Each row comes from the steps of one path. Every step used is in the known rows, and no mark comes twice. Write the path behind each row, first mark first.
Known rows:
kibudub-nudo-vofe-bifu-nukuv: -1.55,-1.40,-1.37,-3.15,-2.46,1.20,-0.22,-1.31,0.94,0.14,3.30,0.25,-2.05,-0.65,3.46,0.13,-4.98,3.90,1.61,0.85,3.28,-3.20,-0.05,0.38
nudo-kibudub: 2.41,1.83,2.29,3.07,2.13,-0.78,-0.33,-1.84,-1.56,-1.49,-3.54,0.63,-2.08,0.98,0.32,-0.13,0.67,-1.48,-0.38,0.85,-2.32,-0.51,0.78,-1.64
vofe-bifu: -2.58,-0.11,-0.21,-1.77,0.37,2.23,0.57,-2.61,2.46,-0.30,-3.56,-1.16,-0.97,-0.07,-0.98,-0.78,-1.22,1.38,0.78,-4.14,-3.49,-1.47,0.26,-0.07
kibudub-nudo-nukuv-bifu-vofe: 1.34,-1.42,-0.61,-5.64,-1.43,-0.73,2.27,-0.60,-1.88,-0.39,4.46,1.68,-1.35,2.87,-0.73,-3.31,-0.61,-1.07,-1.61,-0.82,2.27,-0.66,-3.38,-1.22
bifu-kibudub-nudo: 0.94,-1.62,-0.28,1.99,0.72,-1.11,0.56,4.14,-0.61,0.44,2.19,2.40,1.64,2.61,-0.43,4.39,2.32,-1.49,-1.04,1.47,-1.18,-2.54,1.33,-0.73
nukuv-bifu-vofe-nudo-kibudub: 2.30,-3.58,2.32,1.38,-0.64,0.22,0.74,-2.15,0.70,-0.40,-0.25,-2.25,0.36,-0.34,1.24,-3.34,2.18,1.38,-1.99,-1.90,0.02,1.33,-3.86,-1.77
kibudub-nudo-vofe-bifu: -1.16,-0.94,-3.38,-3.09,-2.15,1.87,1.46,-2.34,0.50,-2.69,0.19,0.50,-1.71,-0.66,-1.27,-0.98,-2.55,2.72,2.68,0.97,1.12,-2.58,1.31,-0.39
kibudub-bifu-nukuv-nudo: 0.34,-0.66,-1.05,-1.78,-0.79,1.56,0.42,4.07,0.10,1.79,0.89,-0.18,-0.96,0.00,0.45,1.76,-0.74,-2.12,-3.79,-1.55,2.21,0.32,-1.80,2.07
kibudub-nudo: -0.02,0.54,-1.63,-2.77,-0.70,-1.05,1.49,2.33,-2.09,-1.06,0.18,2.16,-1.00,4.17,-2.06,3.07,2.05,-1.70,-0.94,-0.85,0.03,-2.29,-1.51,0.10
ragogal-nudo-kibudub: 4.11,1.23,1.26,2.12,2.07,-0.04,-3.73,0.84,-3.18,2.84,-3.54,1.86,0.92,1.81,2.13,2.01,2.89,-1.28,-0.53,0.96,0.37,-0.20,-0.83,-0.17
vofe-nudo-kibudub-bifu-nukuv: -0.13,-2.45,1.71,2.13,0.32,2.39,-1.13,1.39,-0.19,2.66,-0.15,-3.37,0.58,-3.29,6.74,1.53,-1.65,-1.45,0.69,-0.13,0.48,0.45,-2.23,2.79
vofe-bifu-kibudub-nudo-ragogal: -2.30,-1.34,-0.66,2.23,-0.45,-1.34,-0.72,1.64,3.81,1.39,2.46,4.08,2.31,-4.04,-0.96,4.02,-1.71,0.18,-0.28,4.73,-2.33,-1.00,2.27,-0.24
nukuv-bifu: -0.58,3.34,0.75,-2.66,0.14,2.70,3.02,-2.90,-1.07,-1.41,-1.15,-0.48,-1.57,-0.78,-5.84,-1.73,1.64,-0.92,-1.56,-4.62,-2.22,-1.15,-1.86,-1.36
bifu-kibudub: 0.47,0.84,1.04,3.87,2.03,-0.82,0.24,1.52,0.09,-0.31,-0.38,-0.10,0.88,1.86,-0.77,2.11,2.12,-0.90,-0.09,-0.32,-2.81,-1.20,3.29,-1.40
kibudub-bifu: -1.69,1.70,-1.96,-1.71,0.21,3.14,2.69,-0.70,-0.02,-2.15,-3.88,-1.32,-0.06,-0.02,-4.82,0.12,0.16,-2.06,1.30,-1.82,-0.79,-0.79,1.31,2.91
ragogal-nudo-nukuv: 1.54,2.82,-1.21,-2.81,1.81,-0.82,-3.06,2.02,-5.27,3.95,0.09,0.09,-0.23,3.26,3.83,1.08,1.95,-3.36,1.36,-1.60,0.29,0.24,-0.64,-0.01
nukuv-nudo-ragogal-bifu-vofe: -1.48,1.47,-0.33,-0.28,-1.84,-5.64,-0.90,0.42,2.30,-2.13,-0.68,3.81,1.29,1.50,-4.77,-0.31,1.40,2.86,-1.74,2.79,2.51,4.19,-1.16,0.64
nudo-vofe-bifu: -1.80,1.40,-1.80,-1.25,-0.81,2.05,1.06,-4.97,1.17,-3.31,-2.28,-2.31,-2.44,-1.61,-1.68,-3.38,-2.50,3.48,3.52,-0.82,-0.54,-1.47,3.25,-0.99
kibudub-bifu-nukuv-nudo-vofe: 1.22,0.99,-2.67,-1.51,-1.93,1.51,0.91,1.92,-1.25,-1.13,2.03,-1.31,-2.48,-1.51,-0.40,-0.78,-2.25,-0.09,-1.03,1.52,5.22,0.42,1.43,1.28
bifu-nukuv: -0.99,2.70,1.52,-0.74,0.45,-1.14,-0.36,0.75,-0.96,1.01,0.36,-0.93,-2.25,3.41,2.20,1.96,-0.57,0.29,-0.80,-2.92,0.34,-1.84,-0.79,0.22
nukuv-bifu-kibudub-nudo-vofe: 1.92,0.35,-1.06,0.63,-0.86,2.13,2.91,-0.49,-1.80,-2.10,5.09,1.44,0.40,-3.09,-4.56,-0.78,0.58,0.58,0.13,2.41,1.34,-2.48,1.98,-2.36
bifu-vofe-nudo-nukuv: -0.26,-1.93,-0.99,-1.64,-0.59,-3.46,-0.59,1.17,-1.43,0.67,1.92,-4.11,-0.70,5.37,6.18,-1.44,1.29,-0.66,1.53,-2.35,0.45,1.75,-1.24,-0.88
vofe-nudo-nukuv-bifu-kibudub: -0.30,-1.09,1.11,0.95,1.94,1.69,0.29,0.95,-2.30,3.16,5.30,-3.97,0.85,-4.21,4.11,-0.83,1.49,-3.43,0.49,-3.31,-4.30,0.51,-1.61,-3.05
nudo-vofe: 0.41,4.71,-1.87,-0.17,-0.43,-0.73,1.55,-2.77,-2.65,-4.69,-1.52,-1.48,-3.16,1.95,-3.39,-1.70,0.54,1.07,2.73,0.69,1.31,-1.11,3.79,-1.34

Write each row's path:
0.94,0.83,0.69,-3.79,-0.23,-0.23,1.76,-3.19,-1.28,-0.94,1.62,-1.10,-2.14,1.98,-1.28,-5.68,-0.62,-0.38,-0.84,-2.36,0.67,0.45,-1.36,-1.95	nudo-nukuv-bifu-vofe
2.66,0.80,1.23,-0.23,2.88,2.61,-2.37,1.58,-3.57,5.65,3.83,0.39,2.38,-2.32,2.02,-0.18,1.87,-3.05,-0.41,-1.34,-1.27,0.21,-0.46,-1.76	ragogal-nudo-nukuv-bifu-kibudub
2.49,2.77,-2.97,-0.64,-0.88,-1.76,0.94,0.82,-3.06,-3.51,0.33,-0.10,-3.57,1.91,-2.65,-1.02,2.14,-0.27,-1.48,0.88,1.95,0.73,1.92,-2.82	nukuv-nudo-vofe
-2.71,4.41,-0.49,-0.38,-0.25,-3.43,-0.69,0.56,0.12,-1.24,-0.78,3.62,0.33,-2.27,-4.93,1.71,1.68,-0.13,-0.99,1.78,-0.70,3.27,-1.50,0.05	nukuv-nudo-ragogal-bifu
1.17,0.25,2.69,2.11,1.29,2.38,-0.25,-0.87,0.20,0.92,-1.76,-0.46,-0.78,-2.45,2.54,0.13,-3.50,-1.16,0.09,1.61,1.08,-0.74,0.28,2.52	nudo-kibudub-bifu-nukuv
-1.93,1.23,0.04,-1.82,-0.28,2.63,0.88,0.59,0.51,0.77,-0.82,-1.46,-0.57,-0.01,-0.21,1.08,-2.43,-0.76,0.44,-1.88,1.48,-1.38,0.05,3.57	kibudub-bifu-nukuv
-5.15,5.95,2.69,-0.10,-0.01,-2.75,-1.62,-1.89,0.85,0.35,0.35,2.04,0.20,-2.12,-0.88,2.12,-2.33,2.38,2.40,1.21,0.56,1.10,-1.22,2.29	nudo-ragogal-bifu-nukuv
-1.89,1.04,-0.49,-1.04,-2.72,-2.63,1.26,-1.29,1.69,-0.97,1.78,-1.07,0.46,-1.17,-3.49,-1.23,2.45,1.15,-1.53,-0.85,1.06,2.66,-2.71,-0.55	nukuv-bifu-vofe-nudo-ragogal
4.82,-4.38,-0.20,1.88,-0.62,-0.15,0.35,1.51,1.64,-1.62,-3.03,1.39,0.23,1.37,-1.46,-2.17,0.02,-0.79,-4.07,3.40,2.75,2.54,0.11,0.65	nukuv-nudo-kibudub-bifu-vofe
-4.72,6.25,0.79,-0.10,0.32,-2.46,-0.17,-3.24,0.39,-2.56,-2.46,2.22,0.64,-2.06,-5.52,1.10,0.10,1.19,3.18,1.44,-1.38,1.70,0.19,1.69	nudo-ragogal-bifu
2.04,-3.51,3.12,1.83,0.76,0.67,-2.98,0.92,2.08,3.83,0.10,1.05,-2.17,-2.46,7.10,0.09,-3.24,0.96,-4.91,-0.29,-1.16,0.31,-2.74,-2.15	vofe-bifu-nukuv-nudo-kibudub
-0.72,-2.37,-0.31,-2.37,-2.03,0.30,2.17,-0.79,0.74,-0.66,0.78,-3.42,0.61,2.13,-1.55,-2.20,3.44,1.80,-1.55,-5.52,0.55,0.85,-4.00,-0.59	nukuv-bifu-vofe-nudo
0.81,1.62,2.20,0.80,2.69,1.72,1.08,-1.34,-2.04,1.42,3.85,-0.95,-0.49,-3.21,0.05,-2.15,-0.20,-3.08,-0.25,-1.25,-3.85,-0.61,1.03,-3.29	nudo-nukuv-bifu-kibudub
0.18,4.47,-1.68,0.07,-0.58,-4.64,-0.45,2.71,-1.11,-0.78,0.26,3.04,-2.29,0.09,-3.98,2.67,2.73,-2.97,-4.21,2.33,-0.46,2.38,0.11,-2.12	nukuv-nudo-ragogal
1.10,-1.48,-1.55,2.55,0.47,2.72,-3.23,-0.31,0.93,2.42,-0.22,-0.42,3.25,-2.14,1.69,0.14,-0.19,3.61,3.28,1.44,0.89,-1.04,4.54,-0.15	ragogal-nudo-vofe-bifu-kibudub
-2.07,1.01,0.30,-0.87,-1.14,-2.40,-2.61,1.69,3.07,3.32,2.11,2.25,-2.15,-3.36,2.14,2.22,-2.85,0.68,-4.37,0.74,-0.18,1.62,-1.56,-1.22	vofe-bifu-nukuv-nudo-ragogal
-0.24,3.96,0.81,-3.97,1.55,1.81,1.93,-3.04,-3.46,-0.06,1.54,-1.25,-3.15,-1.66,-1.41,-3.69,-0.41,-3.44,-0.09,-3.69,-2.79,-0.37,-1.69,-2.41	nudo-nukuv-bifu
-0.80,-2.51,-1.13,-0.56,-1.63,-2.85,0.38,1.62,0.69,-0.89,-0.67,-3.42,0.71,6.18,1.92,0.39,3.61,1.74,0.10,-3.44,1.07,1.02,-1.49,0.18	bifu-vofe-nudo
1.29,-0.99,-0.16,0.71,1.81,-1.81,-0.28,3.79,-2.92,1.88,4.91,1.75,0.18,1.70,3.74,2.49,-0.05,-4.05,0.32,2.45,-1.59,-1.66,1.40,-1.79	bifu-kibudub-nudo-nukuv
1.56,0.54,0.88,1.92,1.53,2.90,1.38,-1.91,-0.34,-1.80,-4.74,-0.21,-0.37,-2.45,-2.20,-1.06,-1.00,-2.35,0.91,1.92,-1.25,-0.20,1.63,1.77	nudo-kibudub-bifu
-1.09,-3.47,-2.68,-2.77,-1.34,0.14,0.86,1.08,-0.37,0.16,0.74,-4.71,0.89,1.81,3.83,-2.26,-0.41,-1.69,2.72,-1.54,1.56,2.10,-0.59,2.63	kibudub-bifu-vofe-nudo-nukuv
-3.02,-0.56,1.64,-1.64,0.02,1.66,-1.00,-1.55,2.85,2.30,-0.54,-1.27,-1.57,-0.04,3.60,0.30,-3.66,2.63,-0.02,-4.23,-1.49,-2.10,-1.24,0.51	vofe-bifu-nukuv
-1.56,2.17,1.09,4.38,1.07,-3.53,-1.68,2.49,1.49,0.11,1.30,3.94,2.87,-3.60,-3.42,3.03,1.96,0.04,-1.17,4.18,-1.74,3.41,1.13,-0.74	nukuv-nudo-ragogal-bifu-kibudub
2.66,-0.66,1.64,1.14,1.22,3.21,-3.77,1.90,-1.50,5.17,-1.84,0.91,2.11,-1.47,4.60,2.17,-1.34,-0.98,-0.14,1.74,3.54,-0.20,-1.31,3.90	ragogal-nudo-kibudub-bifu-nukuv
0.24,-2.19,-0.13,2.19,0.80,2.89,0.49,0.16,-0.49,-0.05,-2.98,-3.13,1.05,-3.29,1.88,0.58,0.61,-2.58,1.61,-0.07,-1.63,1.00,-0.91,2.09	vofe-nudo-kibudub-bifu
-1.55,-2.35,1.08,2.93,1.71,2.00,-0.25,-0.70,4.00,1.15,-1.40,-0.78,1.61,-1.68,0.65,0.62,-0.92,1.49,0.72,-1.75,-4.69,-1.53,2.99,-1.02	vofe-bifu-kibudub
1.47,-2.53,-1.51,3.25,-0.22,1.12,-0.58,0.56,2.22,-0.59,1.36,-0.59,-0.10,-3.02,0.35,-1.22,-0.94,2.19,-0.94,1.78,-0.93,0.19,4.10,-3.29	nukuv-nudo-vofe-bifu-kibudub
-2.37,0.01,1.05,-1.20,-0.47,-1.51,0.56,-2.62,1.99,-3.09,-3.42,0.17,1.73,4.81,-3.16,-1.98,0.87,4.61,2.52,-2.17,1.25,0.61,-0.91,2.14	ragogal-bifu-vofe
4.38,-3.10,-0.15,1.06,0.05,1.57,-2.06,0.63,0.40,1.44,-4.58,1.38,3.61,2.05,0.15,-0.83,0.91,0.53,0.10,2.92,4.65,1.16,0.42,3.81	ragogal-nudo-kibudub-bifu-vofe
1.87,0.05,-1.80,2.45,-0.49,-1.22,1.12,1.90,-1.90,-2.55,3.41,1.30,0.32,1.05,-1.22,1.81,0.66,0.52,1.85,4.61,1.94,-2.62,4.46,-1.47	bifu-kibudub-nudo-vofe
-0.68,-4.08,-0.26,-0.18,1.30,1.02,-0.93,1.43,0.74,3.13,4.14,1.17,0.91,-1.67,5.34,1.08,-3.03,-1.66,1.05,1.24,-3.43,-1.96,1.29,-1.48	vofe-bifu-kibudub-nudo-nukuv
-0.40,-1.27,-1.81,-1.70,-1.59,0.96,2.46,-0.71,2.19,-2.95,-3.59,-1.05,0.86,3.82,-4.62,-1.90,-0.13,0.85,0.59,-0.65,2.60,0.05,1.83,3.46	kibudub-bifu-vofe
2.55,-2.31,0.78,2.06,-0.11,0.86,1.12,-2.03,2.13,-2.81,-4.65,0.11,0.56,1.14,-1.83,-2.89,-1.41,0.47,0.19,2.88,2.14,0.76,1.86,2.35	nudo-kibudub-bifu-vofe
-3.23,0.94,-0.67,-1.96,-2.59,-4.86,0.19,-0.59,1.98,-2.76,0.35,5.09,2.43,2.24,-4.75,1.33,0.01,3.29,1.53,4.24,3.54,1.34,-1.54,2.77	kibudub-nudo-ragogal-bifu-vofe
1.24,-0.86,1.34,3.12,1.15,-0.78,-0.87,0.30,-1.92,0.27,-1.87,-2.41,-0.73,0.15,4.36,1.36,2.65,-1.60,0.37,-0.99,-2.59,0.63,-1.81,-1.53	vofe-nudo-kibudub
-0.97,-4.75,-0.35,1.06,0.27,1.66,0.13,1.90,3.14,1.76,1.38,1.99,2.54,-0.82,1.07,2.91,-0.92,0.72,-0.36,0.08,-2.85,-2.86,0.83,-0.35	vofe-bifu-kibudub-nudo
-0.53,-3.81,2.58,2.95,0.18,-1.67,-1.55,-2.01,1.60,-1.14,-2.85,-1.67,2.92,1.43,3.68,-1.46,1.45,4.12,2.77,-0.39,0.17,2.40,-3.22,1.28	ragogal-bifu-vofe-nudo-kibudub
